Each row was made from one walk, in order. Every step used is in the known rows, and no mark comes twice. Write each row's walk.
Known rows:
guvot > daris > galug: [-0.13 -0.01  0.09  0.10 -0.01  0.10  0.08  0.03 -0.03 -0.05 -0.08  0.08
  0.07 -0.04  0.09  0.03  0.06  0.04 -0.20 -0.09  0.01  0.13 -0.16]
daris > galug > voduzu > kana: [-0.22  0.07  0.00 -0.06  0.04  0.03  0.45  0.18  0.03  0.10 -0.12 -0.11
 -0.05 -0.08  0.20  0.11 -0.44  0.06 -0.13 -0.05 -0.36  0.05 -0.18]
tedes > daris > guvot > sina > kana > voduzu: [-0.28  0.07  0.08 -0.16 -0.04  0.01  0.18  0.01  0.08 -0.06  0.13 -0.03
  0.05  0.13 -0.04 -0.04 -0.26 -0.07  0.13  0.08  0.23 -0.04  0.23]
daris > galug > voduzu > kana > sina: [-0.26  0.04  0.05 -0.14  0.00  0.10  0.59  0.23  0.11  0.20 -0.05 -0.17
 -0.06 -0.13  0.16  0.06 -0.54 -0.05 -0.06 -0.13 -0.45 -0.06 -0.14]
kana > voduzu > galug > daris: [ 0.08  0.01 -0.13  0.18 -0.04 -0.15  0.14  0.00 -0.14  0.09 -0.01 -0.34
 -0.19  0.25  0.15  0.15 -0.28 -0.01 -0.02  0.14  0.11  0.23 -0.08]
tedes > daris > guvot > sina: [-0.13  0.12  0.03 -0.25  0.01  0.06  0.02 -0.10 -0.07 -0.26  0.18  0.15
  0.01  0.11  0.00 -0.06 -0.03  0.00 -0.03  0.05  0.28  0.02  0.20]
sina > guvot: [-0.06  0.10  0.04 -0.12 -0.07  0.14  0.01 -0.04  0.04  0.07 -0.02  0.12
 -0.05 -0.03  0.07 -0.06 -0.04 -0.03  0.07  0.00  0.09 -0.10  0.14]
galug > voduzu > kana: [-0.07  0.04 -0.06  0.00  0.04 -0.03  0.36  0.17  0.07  0.08  0.05 -0.10
 -0.05 -0.03  0.09  0.11 -0.34  0.10 -0.09 -0.02 -0.26 -0.02 -0.09]
sina > kana > voduzu > galug > daris > guvot: [-0.05  0.05 -0.03  0.15 -0.05 -0.19  0.15  0.05 -0.05  0.13  0.05 -0.31
 -0.08  0.33  0.07  0.10 -0.37 -0.10  0.06  0.12  0.19  0.23  0.09]
sina > kana > voduzu: [-0.14 -0.05  0.05  0.09 -0.05 -0.05  0.17  0.12  0.14  0.19 -0.04 -0.19
  0.05  0.01 -0.05  0.03 -0.22 -0.06  0.17  0.03 -0.06 -0.05  0.05]
tedes > daris > galug > voduzu: [-0.27  0.05 -0.03 -0.23  0.06 -0.01  0.30 -0.05 -0.18 -0.19 -0.13 -0.05
 -0.07  0.08  0.25  0.14 -0.26  0.16 -0.16  0.00 -0.13  0.23 -0.18]
galug > voduzu > kana > sina > guvot > daris > tefis: [-0.25  0.08  0.16 -0.17 -0.19  0.17  0.64  0.21  0.19  0.17  0.18  0.19
 -0.01 -0.13  0.04  0.17 -0.34 -0.02 -0.26 -0.19 -0.15 -0.06 -0.01]
galug > daris > guvot > sina: [-0.02  0.18  0.01 -0.15 -0.03  0.12 -0.09 -0.11 -0.11 -0.09  0.11  0.05
 -0.06  0.13  0.03 -0.06 -0.05 -0.16  0.00  0.09  0.29  0.00  0.29]
voduzu > galug > daris > lusu: [-0.01  0.07 -0.16 -0.01 -0.05 -0.24  0.05 -0.05 -0.42 -0.03  0.04 -0.18
 -0.19  0.17  0.15  0.10 -0.22  0.00 -0.04  0.04  0.11  0.30 -0.09]
voduzu > kana > sina: [-0.09  0.01  0.03  0.00 -0.04  0.06  0.33  0.19  0.18  0.18  0.14 -0.14
 -0.04 -0.09 -0.06 -0.02 -0.28 -0.12  0.11 -0.14 -0.24 -0.13  0.01]
tedes > daris > galug > voduzu > kana: [-0.34  0.06 -0.05 -0.16  0.06 -0.05  0.48  0.09 -0.08 -0.10 -0.05 -0.14
 -0.09  0.02  0.24  0.18 -0.44  0.14 -0.14 -0.06 -0.26  0.20 -0.21]
sina > kana > voduzu > galug: [-0.05 -0.04  0.03  0.18 -0.06 -0.14  0.24  0.16  0.05  0.25 -0.02 -0.25
 -0.04  0.09  0.03  0.05 -0.37  0.00  0.09  0.10  0.01  0.12 -0.05]
voduzu > kana > sina > guvot: [-0.17  0.11  0.09 -0.11 -0.08  0.20  0.35  0.16  0.24  0.25  0.14 -0.02
 -0.09 -0.13  0.00 -0.07 -0.35 -0.14  0.17 -0.13 -0.16 -0.24  0.15]
tedes > daris: [-0.11  0.00 -0.05 -0.08  0.03 -0.07  0.04 -0.09 -0.12 -0.20  0.06 -0.03
 -0.06  0.11  0.03  0.07  0.00  0.08 -0.01 -0.01  0.09  0.15 -0.04]
galug > voduzu > kana > sina > guvot: [-0.14  0.12  0.05 -0.19 -0.06  0.20  0.51  0.17  0.22  0.25  0.09 -0.02
 -0.12 -0.11  0.08  0.03 -0.51 -0.03  0.05 -0.11 -0.28 -0.23  0.08]
guvot > sina > kana: [-0.14  0.09  0.14 -0.14 -0.07  0.20 -0.01  0.06  0.02  0.18  0.00  0.07
  0.01 -0.13 -0.06 -0.11 -0.17 -0.12  0.17  0.06  0.10 -0.09  0.22]
sina > kana: [-0.12  0.02  0.07  0.00 -0.04  0.01  0.02  0.06  0.03  0.11 -0.02 -0.04
  0.03 -0.04 -0.06 -0.02 -0.14 -0.06  0.13  0.00  0.00  0.02  0.07]

Write each row's walk:
[-0.42  0.16  0.05 -0.35 -0.04  0.16  0.65  0.10  0.04  0.05  0.00 -0.08
 -0.17 -0.07  0.26  0.07 -0.60  0.01  0.01 -0.16 -0.28  0.00 -0.04]	tedes > daris > galug > voduzu > kana > sina > guvot
[-0.26  0.10  0.01 -0.13 -0.09  0.10  0.58  0.22  0.08  0.16  0.20  0.09
 -0.05 -0.16  0.06  0.05 -0.41  0.06 -0.11 -0.20 -0.21 -0.17 -0.04]	galug > voduzu > kana > sina > guvot > daris > lusu
[-0.16  0.15  0.04 -0.06 -0.08  0.06  0.10  0.02  0.05  0.10  0.07 -0.14
 -0.03  0.14 -0.02 -0.04 -0.28 -0.20  0.16  0.11  0.24 -0.07  0.30]	galug > daris > guvot > sina > kana > voduzu
[ 0.08 -0.06 -0.04  0.16 -0.01 -0.14  0.23  0.10  0.04  0.13  0.00 -0.21
 -0.07  0.15  0.10  0.07 -0.25  0.06 -0.06  0.12  0.00  0.10 -0.13]	kana > voduzu > galug
[-0.05  0.06  0.05  0.05 -0.06  0.21  0.01 -0.03  0.06  0.01  0.07  0.23
  0.01 -0.04  0.02 -0.02  0.07  0.06 -0.11 -0.04  0.18 -0.06  0.07]	sina > guvot > daris
[-0.15  0.13  0.16 -0.17 -0.05  0.16 -0.01  0.07  0.07  0.06  0.10  0.13
  0.09 -0.04 -0.09 -0.13 -0.13 -0.14  0.10  0.04  0.19 -0.11  0.32]	daris > guvot > sina > kana
[-0.13  0.08  0.08 -0.03 -0.06  0.26  0.52  0.20  0.22  0.19  0.19  0.07
 -0.05 -0.12  0.05  0.06 -0.36  0.04 -0.13 -0.15 -0.18 -0.18 -0.01]	galug > voduzu > kana > sina > guvot > daris
[ 0.10  0.06 -0.11  0.10 -0.02 -0.08 -0.02 -0.04 -0.26  0.04  0.00 -0.18
 -0.19  0.20  0.13  0.11 -0.17 -0.03 -0.05  0.10  0.16  0.30 -0.04]	voduzu > galug > daris
[-0.10 -0.03 -0.04  0.06 -0.03 -0.08  0.06  0.03 -0.14 -0.09  0.10  0.13
  0.06 -0.05 -0.03  0.02  0.09  0.10 -0.16 -0.10  0.06  0.06 -0.12]	guvot > daris > lusu
[-0.14  0.06  0.11  0.03 -0.09  0.25  0.34  0.16  0.25  0.19  0.20  0.08
 -0.03 -0.13 -0.04 -0.03 -0.21 -0.08 -0.01 -0.19 -0.06 -0.18  0.08]	voduzu > kana > sina > guvot > daris
[-0.27  0.12  0.06 -0.01 -0.02  0.22  0.46  0.15  0.08  0.12 -0.06  0.11
 -0.02 -0.12  0.22  0.08 -0.35  0.13 -0.22 -0.10 -0.17 -0.01 -0.12]	sina > guvot > daris > galug > voduzu > kana
[-0.04  0.18  0.05 -0.07 -0.07  0.05 -0.02  0.01 -0.18  0.10  0.10 -0.05
 -0.11  0.16  0.05 -0.03 -0.33 -0.17  0.05  0.15  0.35  0.18  0.27]	voduzu > galug > daris > guvot > sina > kana
[-0.23  0.09  0.17 -0.10 -0.11  0.33  0.25  0.03  0.10  0.10 -0.02  0.15
  0.02 -0.15  0.10 -0.07 -0.11 -0.08 -0.06 -0.16  0.00 -0.08  0.03]	kana > sina > guvot > daris > galug
[-0.05  0.10  0.00  0.04 -0.11  0.05  0.14  0.06 -0.12  0.27 -0.02 -0.27
 -0.17  0.11  0.09  0.04 -0.45 -0.15  0.15  0.18  0.20  0.14  0.12]	guvot > sina > kana > voduzu > galug > daris
[-0.30  0.09  0.14 -0.03 -0.10  0.30  0.43  0.17  0.21  0.20  0.06  0.06
 -0.01 -0.18  0.09 -0.04 -0.28 -0.10 -0.03 -0.21 -0.14 -0.12  0.01]	voduzu > kana > sina > guvot > daris > galug
[-0.04  0.03 -0.05  0.18 -0.06 -0.14  0.17  0.07 -0.12  0.22 -0.03 -0.37
 -0.16  0.20  0.09  0.14 -0.41 -0.09  0.11  0.12  0.11  0.25  0.00]	sina > kana > voduzu > galug > daris
[-0.20  0.10  0.09 -0.10 -0.04  0.24  0.26  0.02 -0.01  0.00 -0.13  0.20
 -0.01 -0.08  0.24  0.05 -0.18  0.14 -0.25 -0.03 -0.03  0.03 -0.09]	sina > guvot > daris > galug > voduzu
[-0.31  0.14  0.09 -0.26 -0.07  0.24  0.62  0.19  0.16  0.24 -0.07 -0.05
 -0.10 -0.17  0.21  0.00 -0.59 -0.07  0.01 -0.13 -0.36 -0.16 -0.01]	daris > galug > voduzu > kana > sina > guvot
[-0.08  0.05  0.13 -0.04 -0.10  0.29  0.16  0.02  0.15  0.10  0.14  0.16
 -0.01 -0.08 -0.03 -0.06 -0.02 -0.06 -0.02 -0.14  0.08 -0.15  0.10]	kana > sina > guvot > daris
[ 0.05  0.14 -0.04  0.01 -0.06 -0.02  0.13 -0.01 -0.08  0.05  0.08 -0.16
 -0.14  0.25  0.12  0.02 -0.30 -0.09 -0.06  0.19  0.30  0.08  0.15]	kana > voduzu > galug > daris > guvot > sina
[ 0.08  0.04 -0.10  0.15 -0.01 -0.20  0.15  0.00 -0.09 -0.02  0.08 -0.26
 -0.12  0.35  0.12  0.10 -0.25 -0.05 -0.09  0.13  0.20  0.20  0.01]	kana > voduzu > galug > daris > guvot
[-0.07  0.08  0.12 -0.01 -0.07  0.00  0.21  0.16  0.11  0.21  0.09 -0.07
  0.02  0.10  0.01 -0.06 -0.39 -0.07  0.06  0.16  0.19 -0.04  0.16]	daris > guvot > sina > kana > voduzu > galug
[-0.03  0.03 -0.18  0.07 -0.06 -0.30  0.22  0.02 -0.28  0.05  0.00 -0.32
 -0.18  0.21  0.17  0.13 -0.31  0.00  0.00  0.08  0.07  0.25 -0.13]	kana > voduzu > galug > daris > lusu
[-0.22  0.09  0.12 -0.16 -0.07  0.34  0.41  0.06  0.08  0.11 -0.06  0.14
 -0.03 -0.13  0.19  0.01 -0.28  0.02 -0.17 -0.11 -0.14 -0.07 -0.04]	kana > sina > guvot > daris > galug > voduzu
